Every row comes from one small tree of marks. Brackets hold a mark, then the marks that hang from it, in the order of their numbers. Every link used is in the known rows. Which tree was each row made from?
Known rows
{k_223 {k_109 k_652}}: [-1.23 -2.13  1.56  1.55  2.98 -0.90  0.73  0.59  0.80 -1.42  1.52  0.77
  0.59  1.95  0.49  2.13 -1.49  1.47  3.72 -1.08]
{k_652 k_109 k_588}: [ 0.33 -1.86  1.08 -0.58  2.16 -3.15  2.59  1.41  2.34 -1.73  2.11 -0.58
 -2.70 -1.51  1.51  0.94 -1.74 -1.32 -1.65 -0.76]
{k_652 k_109 {k_588 {k_223 k_454}}}: [-0.55 -0.69  1.29 -1.27  1.78 -4.22  2.95  2.57  1.73 -0.30  1.72 -0.88
 -4.24 -2.87  2.68  0.20 -1.76 -2.15 -1.64 -1.66]
{k_454 k_217 k_676}: [ 1.45 -0.58  1.47 -2.04  1.67  8.08 -0.05 -3.93 -2.05 -0.48  0.36  1.58
  0.06  0.46 -0.62  3.26 -2.24  0.28 -0.58  0.80]
{k_588 {k_223 k_109 {k_454 k_676}} k_652}: [-1.01  0.93  1.65 -1.39  0.88 -0.22  3.17  1.48  1.00  1.66  1.49 -1.86
 -2.92 -0.67  3.10  1.67 -2.13 -1.08  2.26 -1.52]
{k_223 k_109 k_454}: [-0.63 -1.64 -0.51  0.75  0.68 -2.08 -0.98  0.90 -4.13 -1.62 -0.44 -0.10
 -1.52  2.45  1.41  0.86 -1.94 -0.43  4.21  2.15]
{k_217 k_454}: [ 1.58 -1.12  0.05 -1.49 -0.06  3.41 -0.35  0.50 -0.74 -0.91  2.89  1.37
  1.14  0.74 -2.06  1.72 -0.75 -1.44 -0.25  1.18]
{k_652 {k_588 {k_223 k_454}}}: [-0.82  1.02  1.87 -1.04  0.55 -2.16  0.92  1.69  0.44  0.17  0.41 -1.99
 -3.46 -2.03  2.19 -0.16 -1.68 -0.21 -1.28 -1.34]
{k_109 {k_223 k_454} k_652}: [-1.84 -0.33  3.91 -0.30  2.66  0.43 -0.65  0.12  2.46  1.83  2.86  1.49
  3.16 -0.37 -0.03  0.37 -3.42  1.84  0.97  0.02]
{k_217 {k_454 k_223}}: [ 0.23  0.34  1.54 -1.40 -0.17  3.51 -1.07 -0.12  0.04 -0.47  3.34  3.34
 -0.70 -0.92 -2.22  1.68 -0.81 -1.53 -0.65  0.39]
{k_588 {k_223 k_454}}: [-1.59  2.05  1.19 -1.15 -0.07 -0.22  0.46  1.97 -1.23  1.28  0.90  0.05
 -2.34 -1.10  2.06  0.77 -0.93 -1.14  0.55 -0.76]
{k_223 {k_109 k_652} k_454}: [-1.50 -2.70  0.72  0.78  2.27 -2.10 -0.67  0.83 -2.70 -0.78  0.80 -0.08
  0.02  2.18  0.67  0.93 -2.18  0.48  4.38  1.10]
{k_454 k_217 {k_223 k_109} k_676}: [-0.53  0.48  3.33 -0.69  2.21  6.87 -0.86 -4.60 -0.98 -0.88  0.26  4.38
 -3.13 -1.18 -0.21  3.45 -2.46  0.34  0.99 -0.45]
{k_454 k_223}: [-1.82  2.27  3.07 -0.03  0.32  1.47 -1.01 -0.48  0.99 -0.35  2.13  3.50
 -2.75 -1.33  0.26  1.68 -1.08 -0.08  0.00 -0.61]
{k_109 {k_223 {k_454 k_676}} {k_652 k_588}}: [-1.49 -0.31  3.85 -1.35  3.03  0.12  0.11 -0.54  2.81  1.65  2.22  0.26
  1.99 -2.04 -0.02  0.34 -4.54  3.04 -0.66 -0.08]
{k_588 k_652}: [ 0.52 -0.48  2.26 -0.93  0.64  1.34  2.15  0.46  2.73  0.41  3.03 -1.56
  0.07  1.12  1.26  1.79 -1.41 -0.86  0.57 -0.70]
{k_588 {k_223 k_109} k_652}: [-1.03  0.77  2.78 -0.08  1.29 -0.73  3.94  2.17  4.05  1.03  2.14 -1.56
 -2.52 -0.43  3.51  1.75 -0.95 -1.16  2.21 -3.64]
{k_109 k_223}: [-0.49  1.41  2.86  0.15  1.07  1.48 -0.15  0.11  2.70  0.18  1.71  1.92
  1.18 -0.40  0.92  1.09 -2.47  1.32  0.38 -0.01]
{k_588 k_223 {k_652 k_109}}: [-0.66  0.82  2.87 -1.34  1.52 -0.77  5.10  2.53  5.14  1.69  3.83 -0.86
 -2.39 -1.94  3.27  1.88 -0.83 -2.84 -0.16 -3.39]
{k_223 k_109}: [-0.40 -1.25  0.38  1.50  1.49 -0.72  0.54  0.73 -0.56 -2.34  0.37  0.72
 -1.02  2.15  1.24  2.04 -1.14  0.55  3.63 -0.05]

Which tree is each row?
[-0.45 -4.18  2.36  0.51  3.06 -0.55 -0.86 -0.99 -2.53 -0.84 -0.07 -0.97
 -0.53  1.88  0.76  0.28 -2.41 -0.02  3.25  0.05] => {k_223 {k_109 {k_652 k_588}} {k_454 k_217}}
[ 0.42 -0.85  2.85 -0.83  1.75 -0.04  3.48  0.92  5.04  0.57  4.07 -0.28
  0.11 -0.25  1.89  1.73 -2.15 -1.62  0.09 -1.08] => {k_588 {k_652 {k_109 k_223}}}
[ 0.49 -2.36 -0.07 -0.53  1.59  2.63 -1.07 -2.00 -5.47 -1.29 -1.10  0.51
 -1.37  2.02  0.69  1.95 -2.77 -0.31  3.36  2.42] => {k_223 k_109 {k_454 k_217 k_676}}
[ 0.04 -0.90  2.37 -0.34  2.53 -3.10  2.52  1.20  4.60 -0.98  2.26  0.43
 -1.70 -2.51  1.95  0.48 -2.77 -0.32 -1.78 -1.11] => {k_652 {k_109 k_223} k_588}
[-1.31 -1.25  5.62  0.88  3.09  3.19 -0.96 -2.83  1.58 -0.75  1.08  2.91
 -2.18 -0.75  0.36  1.46 -1.51 -0.10  1.30 -2.86] => {k_454 k_217 {k_223 {k_109 {k_652 k_588}}}}
[-0.64  0.70  1.64 -2.67  1.04 -0.33  4.31  1.80  2.18  2.34  3.26 -1.11
 -2.92 -2.16  2.95  1.79 -2.09 -2.83 -0.15 -1.32] => {k_588 {k_223 {k_454 k_676}} {k_652 k_109}}
[-1.03 -1.47  5.36 -0.70  3.32  0.65 -0.53 -1.00  3.02  1.61  2.04  0.03
  2.28 -1.31  0.39 -0.55 -3.87  1.77 -0.32 -1.01] => {k_109 {k_223 {k_454 k_217}} {k_652 k_588}}
[-2.23  0.84  1.08 -0.72  1.87 -0.34  1.28  1.35 -0.94  1.01  0.72  0.48
 -2.07 -0.97  1.69  1.77 -2.03  0.46  2.53 -1.02] => {k_588 {k_223 {k_109 k_652} {k_454 k_676}}}
[ 0.05 -0.97  1.64 -1.27  2.21 -2.79  2.00  0.78  2.49 -0.72  1.81  0.23
 -1.96 -2.62  1.60  0.40 -3.61 -0.40 -1.77  0.44] => {k_652 {k_109 {k_223 {k_454 k_676}}} k_588}
[-0.40 -3.24  1.16 -0.55  3.01  2.57 -0.85 -2.09 -3.85 -0.46 -0.03  0.53
  0.23  1.80 -0.11  1.98 -3.06  0.58  3.61  1.38] => {k_223 {k_109 k_652} {k_454 k_217 k_676}}
[-0.97  1.40  2.59 -1.77  0.07 -0.19  2.62  2.08  1.76  2.55  2.46 -2.20
 -2.28 -1.01  3.04  0.65 -1.39 -2.13  0.49 -1.76] => {k_588 {k_223 k_454} k_652}
[-0.26 -0.83  1.38 -0.41  1.70 -1.44  1.23  1.17  1.43 -0.17  2.59  2.17
 -0.16 -0.80  1.34  1.13 -2.46 -1.50  0.29  0.96] => {k_652 {k_109 {k_223 k_454}}}
[-1.56 -0.36  2.75 -1.40  2.75 -0.21  1.31  0.57  1.96  1.11  2.15 -0.85
 -0.28 -1.73  0.31  1.10 -2.34  1.70 -0.74 -1.93] => {k_109 {k_652 {k_588 {k_223 {k_454 k_676}}}}}
[ 0.53  1.00  0.73 -2.60 -0.02  5.43 -0.72 -1.33 -0.59 -0.34  3.07  3.82
 -0.77 -1.70 -2.86  2.74 -1.73 -0.52 -1.27  1.34] => {k_217 {k_454 k_223 k_676}}
[-1.28 -2.99  1.07  0.64  2.51 -3.27 -0.41  0.90 -1.99 -0.95  0.49 -1.17
 -0.74  1.49  0.99  0.31 -2.45  0.80  3.45  0.63] => {k_223 {k_109 {k_652 k_588}} k_454}
[-0.87  1.22  2.03 -1.21  0.34  1.75  0.11  0.70 -1.61  1.45  0.55  0.23
 -2.14 -0.86  2.08  0.66 -0.90 -1.72  0.37 -1.16] => {k_588 {k_223 {k_454 k_217}}}
[-0.52 -0.30  0.92 -1.78  1.84 -3.27  3.09  2.00  1.42 -0.21  1.55 -0.67
 -4.26 -3.23  2.34  0.77 -2.22 -1.67 -1.91 -1.15] => {k_652 k_109 {k_588 {k_223 {k_454 k_676}}}}
[-0.77 -0.35  4.55  0.97  1.85  4.03 -1.34 -2.85  0.08 -1.05  0.58  3.70
 -2.77 -0.13  0.66  1.84 -1.08 -0.96  1.80 -1.70] => {k_454 k_217 {k_223 k_109}}
[-1.03 -0.65  4.26 -1.16  3.14  3.74 -0.67 -1.99  1.59  2.09  2.34  1.88
  3.35 -0.76 -0.53  1.11 -4.02  1.94  0.54  0.25] => {k_109 {k_223 {k_454 k_217 k_676}} k_652}
[-1.28 -1.02  4.85 -0.41  3.00  2.39 -1.06 -1.18  2.11  1.91  2.53  1.58
  3.42 -0.19 -0.06  0.41 -3.33  1.37  0.96 -0.35] => {k_109 {k_223 {k_454 k_217}} k_652}
[-0.01 -1.28  2.08 -0.70  2.18 -3.74  1.75  1.29  2.73 -0.70  1.92 -0.02
 -1.87 -2.15  1.98 -0.13 -3.12 -0.88 -1.50 -0.06] => {k_652 {k_109 {k_223 k_454}} k_588}
[-0.90  0.51  1.08 -0.72  1.09 -2.15  1.35  1.24 -0.16 -0.54 -0.31 -1.71
 -3.93 -1.83  2.20  0.42 -2.20  0.60  0.01 -1.09] => {k_652 {k_588 {k_223 k_109 {k_454 k_676}}}}
[-2.63  0.74  3.56  1.24  2.09 -0.06 -0.38 -0.34  1.78 -0.74  2.07  3.54
 -2.14 -0.71  0.35  1.93 -1.53  0.83  2.30 -1.65] => {k_454 {k_223 {k_109 k_652}}}
